Every row comes from one small tree of marks. Brackets hold a mark, then the marks that hang from it, in alphabetical order. Every link used is in the known rows. Which tree was each row made from?
(in the rows, 128 means zero)
Known rows:
[Z [N T] Y]: [109 156 115 154 118 128 140 137 105 124 149  84  84  90 132 131 149 128
 194 138 151 140 128  79 117  99]
[B [Q G [Y A]]]: [167 132 115 160 146 107 125 150 126 110 173 144 111  89 134  50 119 145
 104 190 149 130  87 169 119  69]
[B Q]: [137 136 126 143 119 131 139 141 114 144 130 123 124 114 116 114 121 131
 121 161 153 129 112 146 128 129]
[G [Q Y]]: [135 125 133 125 130 127 136 125 126 116 147 115  88  91 138  90 126 120
 125 160 116 150  93 146 120 102]
[X [T [N [Z Y]]]]: [153 136 166 118  89 127 120 149 126 128 117 107  90  73  96 117 175 179
 167 115 176 136 107 143 123 110]
[G [B [Q [Y A Z]]]]: [170 147 138 186 142  86 128 174 126  84 174 162 110  73 142  46 152 141
  86 143 156 142  75 120 138  89]
[G Q]: [139 131 125 121 119 135 139 131 120 130 134 100  94 111 126 137 130 134
 135 157 133 146 101 137 115 131]
[T [N [Z Y]] X]: [176 133 171 146 120 144 129 138 137 129 108 114 131  53 127 121 170 142
 170 138 142 153 125 166 156 122]
[N T]: [114 147 118 131 116 119 125 151 122 133 123 124  97 113 141 153 113 106
 136 129 144 117 131 113 118 110]
[A [Y [Z [N [T X]]]]]: [143 148 127 162 154 132 129 170  98  98 155 158 147  79 140 112 160  95
 173 110 137 122 158  92 171 126]
[A [Y [Z N]]]: [125 134 110 156 136 132 132 147 113  92 180 157 152 110 125 100 173 133
 149 105 142 130 143  90 167 137]
[T [N Z] X]: [173 122 170 136 114 138 128 134 139 118  99 146 146  70 125 143 157 132
 160 139 133 135 131 165 160 132]
[X [T [N Z]]]: [150 125 162 104  87 123 119 144 131 122 107 139 106  89 101 136 163 167
 154 114 167 119 111 141 129 121]
[Z N Y]: [125 136 122 149 132 134 141 119 110 122 154  88 114 105 119 109 166 149
 187 137 133 153 123  97 131 120]
[Q B G [Y A Z]]: [160 123  99 212 183  93 109 140 139  58 185 171 125  85 162  16 142 151
 117 146 126 103 100 156 136  50]
[T X]: [155 123 155 131 157 136 129 128 118 127 113 136 152 116 129 114 132 111
 144 137 105 131 140 147 148 134]
[G [Q B Y]]: [129 122 122 168 146 109 136 119 117  95 154 115  86  77 139  56 132 115
 130 179 113 125  92 165 118  86]
[X T]: [136 123 147 102 128 121 121 139 113 130 122 128 115 133 108 108 137 146
 144 109 141 117 119 123 114 122]
[A Y]: [122 136 123 122 128 124 129 156 122 125 147 140 135 118 125 112 143 112
 101 123 138 126 144 137 144 131]
[Z N [Y A]]: [146 140 122 167 141 121 134 134 105 108 170  99 122 103 117 104 164 169
 182 144 152 164 111  91 128 103]
[T [N [Z [Y A]]] X]: [195 136 172 161 128 131 119 152 133 114 126 118 137  50 123 119 168 162
 164 145 163 159 113 166 153 103]
[A [Y [Z [N T]]]]: [114 156 101 160 124 122 127 169 104  95 173 147 122  93 140 125 156 111
 155 104 159 117 147  75 157 115]
[N [T X] [Z [Y A]]]: [170 159 137 155 136 122 120 176 124 115 141  93  73  61 129 129 143 131
 168 144 177 151 121 142 120  72]
[Q [B G] Y]: [111 118 113 205 150 115 146 141 105 110 163 134 115  78 122  64 130 112
 118 165 121  99 106 166 139  74]
[G B [Q [Y A [Z N]]]]: [164 138 134 174 142  89 139 152 116  57 196 133  87  61 146  62 188 155
 150 147 137 164  60  75 136  96]

Write each row's tree:
[155 123 111 218 169 102 129 128 105  51 200 136 110  66 139  41 163 157
 170 165 135 139  75 110 140  68] | [G [Q B [Y A [Z N]]]]
[151 126 126 185 156  97 127 134 114  82 169 122  95  74 137  51 131 135
 123 183 132 134  76 158 119  68] | [G [Q B [Y A]]]
[152 129 116 179 153 122 122 137 115  83 173 147 150 114 128 112 159 169
 168 114 153 140 111  76 152 113] | [Y A [Z N]]
[135 132 117 170 139 141 144 154 122 115 178 123  88  71 129  92 133 133
 117 152 135 136  77 144 148  91] | [B [G [Q [Y Z]]]]
[149 138 138 144 133 103 137 149 136  85 162 132  73  72 154  68 162 125
 106 134 119 148  76 116 129 108] | [G B [Q [Y Z]]]
[160 155 140 172 161 123 129 155  94 110 148  99 114  73 134 115 151 133
 206 150 149 156 127  96 135  87] | [Z [N [T X]] [Y A]]
[142 136 146 150 121  93 147 152 121 113 147 134  93  78 133  61 147 111
  93 164 132 138  91 136 121 108] | [G [B [Q Y]]]
[172 144 140 165 143  86 126 165 132  69 176 139  80  70 152  68 161 143
  99 140 138 161  59 111 125  90] | [G B [Q [Y A Z]]]
[156 144 118 151 120 119 124 157 136 111 162  92  80  89 115 120 152 168
 142 137 183 160 107 139 112  85] | [N [Z [Y A]]]
[136 161 115 170 130 110 130 151 102 110 165  90  89  88 130 126 149 148
 189 142 169 151 114  78 116  81] | [Z [N T] [Y A]]
[137 119 105 252 172 109 139 152  92  65 207 154 136  67 124  49 162 151
 158 148 145 111  88 113 164  59] | [Q [B G] [Y A [Z N]]]
[149 137 123 189 132 120 144 177 104 130 175 132 113  76 107  82 116 137
  99 185 167 135  78 161 140  71] | [B G [Q [Y A]]]
[174 140 167 131 101 113 110 163 125 114 133 114  97  69  94 114 176 196
 160 119 195 146  95 140 123  91] | [X [T [N [Z [Y A]]]]]
[127 134 126 170 123 137 153 157 103 146 162 125 108  80 111  88 115 120
 103 181 149 126  90 165 139  92] | [B G [Q Y]]
[146 143 141 169 133 101 139 159 130  97 159 155 100  77 143  51 154 121
  92 139 138 136  87 122 139 107] | [G [B [Q [Y Z]]]]
[135 117 102 160 158 124 128 114 136  77 183 156 121  96 156  52 159 144
 169 133 105 124 111 106 146  87] | [Q G [Y [Z N]]]
[138 150 140 157 150 134 139 138  96 128 132  87 107  80 135 118 152 112
 212 142 129 147 141 100 138 107] | [Z [N [T X]] Y]
[162 143 147 166 129  83 136 169 119 101 163 138  98  76 135  58 149 128
  88 166 152 146  75 129 120  90] | [G [B [Q [Y A]]]]
[123 122 109 223 159 119 135 148 115  91 176 152 125  77 133  54 137 121
 117 139 125  97 101 151 156  74] | [Q [B G] [Y Z]]
[137 122 117 218 161 103 138 156 106  95 178 137 120  78 122  60 130 132
 112 168 143 107  93 158 139  56] | [Q [B G] [Y A]]
[155 124 115 145 156 104 115 135 141  93 168 148 115 102 152  63 126 143
 115 159 123 127 103 150 120  68] | [Q G [Y A]]
[138 149 106 181 136 115 122 158 112  87 164 144 116 101 142 139 144 146
 176 116 167 130 113  62 141  94] | [Y A [Z [N T]]]
[145 144 130 168 159 135 127 144 105  99 137 143 135  90 145 127 145 111
 201 120 125 126 141  86 160 119] | [Y [Z [N [T X]]]]
[172 138 123 169 161  75 118 163 151  64 180 166 102  83 167  39 164 149
  95 132 126 127  86 118 129  76] | [Q [G B] [Y A Z]]
[145 127 112 141 138 120 134 133 132 124 156 135 103  92 141  52 119 128
 112 185 125 121 103 173 122  86] | [B [Q G Y]]
[137 138 135 148 146 128 136 137  95 120 123 122 125  93 135 136 142  99
 202 144 119 131 142  94 141 119] | [Z [N [T X]]]
[168 146 134 185 165 127 121 160 101  89 154 149 141  87 142 122 146 133
 194 121 145 135 126  81 157  99] | [Y A [Z [N [T X]]]]
[169 141 146 155  98 121 121 151 148 114 139 112 112  67 121 133 167 177
 144 137 182 158 103 144 135  96] | [T [N [Z [Y A]]]]
[129 128 109 184 135 145 155 142 101 101 193 118  95  66 122  90 158 145
 166 160 132 144  76 109 152  97] | [B [G [Q [Y [Z N]]]]]
[118 147 104 166 125 131 127 142 113 101 152 136 110 104 145 140 144 129
 182 112 147 120 125  68 143 114] | [Y [Z [N T]]]
[140 136 143 124 123  95 145 143 127  99 147 110  65  74 144  78 158 113
 108 160 115 151  76 128 113 110] | [G B [Q Y]]
